Each row comes from the steps of one walk. Every step used is in the known rows, and no mark comes twice. Write the walk behind each row, first mark first.
In the rows, zero is written as 128.
Known rows
nikesaf sidil vusaz: 134 122 113 123 134 148 139 127 122  67 134  99 122 130 124 120 118 128 121 135 130 119 144 114 125 137 120 131 121 115 141
nukin nikesaf sidil vusaz: 131 117 111 120 122 134 139 143 123  71 132 105 129 147 128 112 118 127 120 129 130 115 127 122 120 124 112 116 122 110 145
vusaz vuvono nukin nikesaf zuzas pomu pabe: 122 114  91 152 104  99 110 145 125 122 128 127 125 163 108 129 122 123 136 127 145 115  97 136 136  99 147 142 124  78 126
vuvono vusaz pomu: 124 120  85 121 117 112 127 135 135 106 119 139 133  93 139 135 146 129 137 133 132 135 151 126 129 126 141 140 112 109 116
nikesaf zuzas pomu pabe vuvono nukin: 126  95 108 148 114 123 108 129 116 120 128 121 112 165 107 138 122 121 151 136 128 131  76 126 133 116 147 145 113 113 131
zuzas pomu pabe: 132 119 115 152 126 118 130 123 129 123 132 138 135 126 114 126 120 121 131 128 149 115 128 133 145 114 148 130 145  93 137
kina pomu pabe vuvono zuzas: 127 110 130 131 114 122 133 144 113 126 134 143 108 128 115 135 113 111 174 135 123 138  84 125 130 107 157 146 153 118 122
vusaz pomu: 132 121  87 120 128 113 132 129 128 118 125 131 131 127 127 135 141 128 143 143 131 126 153 123 118 114 134 129 126 100 127
kina vuvono zuzas pomu pabe nikesaf sidil: 114 121 104 135 105 136 136 118 121  97 116 118 125 137 116 119 107 122 104 108 131 111 104 140 115  99 149 145 149  88 128
sidil vusaz pomu pabe nikesaf zuzas: 125 108  84 128 129 101 101 123 123 114 117 112 117 127 129 136 127 113 123 115 136 122 101 121 116  97 148 166 121 100 132
nikesaf zuzas: 120 128 118 135 120 112 106 124 124 132 123 104 119 117 122 143 128 132 138 120 132 125  97 127 121 124 129 166 110 119 120
zuzas pomu pabe nikesaf: 125 111 108 145 129 115 128 121 129 126 123 144 138 136 134 115 124 113 107 108 131 118 109 142 124  97 153 129 151 104 143
nukin vuvono zuzas: 102 139 142 134 122 122 137 128 117 126 127 134 118 129 119 127 127 131 148 129 130 137  70 131 132 117 129 162 135 115 110
kina pomu: 140 134 122 131 126 116 137 133 117 137 143 139 138 138 121 136 103 125 156 136 116 111 130 134 114 117 143 125 147 139 125
vusaz vuvono zuzas pomu pabe: 117 126 105 146 118 116 136 142 126 116 134 142 123 132 114 121 126 123 140 130 147 123 123 132 146 109 155 142 147  79 123
laded vuvono: 130 120 143 121 126 128 129  90 123 116 118 128 130 126 119 129 123 125 150 124 118 121 112 125 128 120 136 126 124 115 110
sidil vusaz vuvono zuzas pomu pabe nikesaf: 109 115  97 136 133 113 137 144 123 105 131 143 125 147 136 108 130 112 111 115 129 125 114 133 130  99 158 135 151  92 135
nikesaf sidil vusaz vuvono: 128 116  96 108 129 140 132 154 127  70 131 107 117 141 125 125 134 125 120 153 115 126 162 119 122 127 132 123 116  97 119
sidil vusaz pomu zuzas: 111 129  90 124 132 111 120 136 117  92 132  87 120 126 114 135 137 131 129 132 141 120 158 105 120 102 134 111 125  95 136
pabe pomu: 124 105 124 128 133 118 130 133 124 121 121 122 110 129 140 117 128 127 130 135 136 130 113 135 126 117 145 111 130 126 141
vuvono zuzas pomu pabe nikesaf: 113 119 110 147 125 114 135 125 124 127 124 146 130 136 133 111 123 115 115 102 135 123  97 141 127  98 154 142 155 102 140
vusaz vuvono zuzas: 104 140 114 119 116 123 138 157 122 119 130 135 109 139 126 122 138 131 142 130 124 142 121 126 130 120 139 148 133 106 106
vuvono nukin nikesaf zuzas: 116 124 109 136  98  99 102 141 120 136 121 111 121 169 117 131 122 133 138 110 135 120  68 133 117 108 118 151 104 120 127
laded vuvono zuzas pomu:  96 140 127 154 123 115 161 112 115 114 136 137 136 129 119 109 129 143 161 116 128 119  99 138 138 124 140 144 139  91 119
sidil vusaz vuvono nukin nikesaf zuzas pomu:  97 124  89 152 116  92 132 160 118 108 140 114 133 174 123 117 135 143 137 130 129 115  95 138 127 116 129 135 109  88 131
pabe zuzas: 115 107 119 135 138 121 120 135 122 131 126 107 125 121 137 113 131 126 154 129 120 141 144 121 124 113 105 134 132 131 122
sidil vusaz vuvono zuzas pomu pabe: 115 125 103 144 128 117 141 147 122 101 140 137 121 137 116 117 126 121 136 134 148 124 129 123 152 115 154 141 146  80 130

Which walk is each row?
122 112 108 144 110 135 134 106 125  90 116 120 128 124 118 117 112 120 120 113 129 113  83 145 111  95 143 153 146  82 130
nukin vuvono zuzas pomu pabe nikesaf sidil
113 120 102 151 103 100 111 138 118 133 127 125 128 168 103 131 109 123 123 122 151 110  84 134 140 101 147 139 128  92 128
kina vuvono nukin nikesaf zuzas pomu pabe
114 125 124 155 122 115 136 122 122 120 132 141 129 125 108 124 120 122 144 130 150 121  90 134 148 106 148 150 148  85 126
nukin vuvono zuzas pomu pabe
107 118 122 135 124 112 113 133 118 115 122  83 106 121 121 127 128 133 123 119 142 125 118 126 120  97 145  99 131 116 140
pabe pomu zuzas
131 116 112 120 117 137 138 121 116  64 127 104 124 170 116 111 110 126 133 125 128 111 114 118 121 121 115 116 113 108 137
laded vuvono nukin nikesaf sidil vusaz
127 119 107 158 121 109 114 121 126 124 128 122 130 118 111 135 120 124 137 124 150 112 107 133 142 111 149 154 132  87 132
nikesaf zuzas pomu pabe
129  99 116 136 134 121 107 131 125 128 121 112 118 117 127 118 122 112 153 128 135 138 144 117 135 102 117 137 140 119 126
pomu pabe zuzas
130 119 107 124 118 138 137 140 119  69 133 104 124 171 122 111 113 129 121 127 131 114 121 120 121 124 111 117 117 115 147
vuvono nukin nikesaf sidil vusaz
129 111  98 136 136 138 142 123 122  66 132 109 129 135 128 111 116 120 107 123 131 111 133 123 123 118 137 130 135  98 150
zuzas pomu pabe nikesaf sidil vusaz
127  93  88 132 127 111 106 134 129 116 116 119 121  94 135 122 133 113 158 131 138 141 160 116 136 100 127 145 131 105 116
vuvono vusaz pomu pabe zuzas
104 126 100 131 111 106 106 128 126 102 118  98 127  90 118 145 142 132 131 126 136 128 127 122 123 100 141 127 115  96 113
nukin vuvono vusaz pomu zuzas
125  96 114 142 100 107 123 156 121 125 128 142 130 188 118 117 123 121 144 128 128 125  74 141 127  97 133 103 128 108 144
zuzas pomu pabe vuvono nukin nikesaf
133  83 124 142 126 124 123 136 125 116 130 135 126 120 118 135 131 113 151 148 121 133  99 132 135 110 154 117 139 100 136
zuzas pomu pabe vuvono
127  99 104 122 118 132 136 139 115  82 126 122 102 124 115 130 126 114 163 141 131 137 105 113 128 109 149 150 138  87 130
nikesaf sidil vusaz pomu pabe vuvono zuzas
134 116  98 123  87 132 124 144 127  90 118 111 124 175 115 119 117 132 127 127 122 115 114 138 105 106 116 116 114  98 125
vusaz vuvono nukin nikesaf sidil
126 122  92 117 119 145 126 144 121  79 133 110 108 186 116 122 124 128 122 144 121 127 142 114 124 132 128 128 103 115 121
nikesaf sidil vusaz vuvono nukin
110 115 117 149 126 112 131 120 123 125 122 147 133 136 128 114 123 114 117 110 131 123  75 145 126  91 153 147 154  97 133
nukin vuvono zuzas pomu pabe nikesaf
114 123 135 131 116 123 116 127 134 112 120 140 134  84 138 135 135 125 124 128 123 140  90 137 142 135 136 150 107 132 105
nukin vuvono vusaz
125 121 126 126  99 112 124 125 121 123 120 137 131 190 118 114 117 128 143 113 126 120  81 134 122 104 118 107 119 121 125
laded vuvono nukin nikesaf
113 121  96 128 107  97 104 161 118 115 127 108 116 181 122 126 128 130 133 125 130 125  84 126 119 110 121 144  98 111 123
sidil vusaz vuvono nukin nikesaf zuzas
147 103  85 123 111 136 121 108 132  89 108 114 125 122 122 128 117 113 114 118 130 112 131 133 101  93 142 138 138  88 135
vusaz pomu pabe nikesaf sidil
127  99 111 135  95  99  91 145 119 131 117 115 114 165 113 139 119 119 149 120 134 128  53 132 119  96 132 146 107 111 129
pomu pabe vuvono nukin nikesaf zuzas
125 112 108 134 118 107  94 119 125 135 114 114 118 123 127 137 121 114 118 103 134 124  82 131 117  99 147 168 125 113 128
pomu pabe nikesaf zuzas
120 126 122 153 120 117 139 109 122 115 129 141 127 124 107 121 117 122 152 117 149 117 104 129 149 108 154 145 148  81 124
laded vuvono zuzas pomu pabe
 92 131  92 144 125 122 163 148 119  83 140 125 129 143 133 102 137 138 130 124 119 121 122 137 122 118 142 142 139  79 128
pabe nikesaf sidil vusaz vuvono zuzas pomu
136  88  81 129 137 124 117 129 121  88 121  96 117 117 123 118 123 113 158 143 137 130 170 106 125  96 118 140 136  92 131
nikesaf sidil vusaz pomu pabe zuzas
103 108 105 160 108  94 125 147 119 125 133 118 136 161 121 124 133 141 152 125 122 120  64 145 120 111 131 136 113  98 135
pabe vuvono nukin nikesaf zuzas pomu
125 107  83 122 131 130 134 150 127  68 132 117 123 144 127 117 133 118 111 143 118 120 151 127 122 111 148 122 131  79 127
zuzas pomu pabe nikesaf sidil vusaz vuvono
118 119 100 137 133 136 149 125 118  66 133 113 122 137 128 106 114 120 116 115 135 115 121 123 125 117 138 143 141  93 147
vuvono zuzas pomu pabe nikesaf sidil vusaz
125  93 122 141 112 122 119 141 134 105 125 145 128  79 138 133 135 115 139 130 123 143 103 135 149 131 160 134 120 116 122
zuzas pomu pabe vuvono vusaz
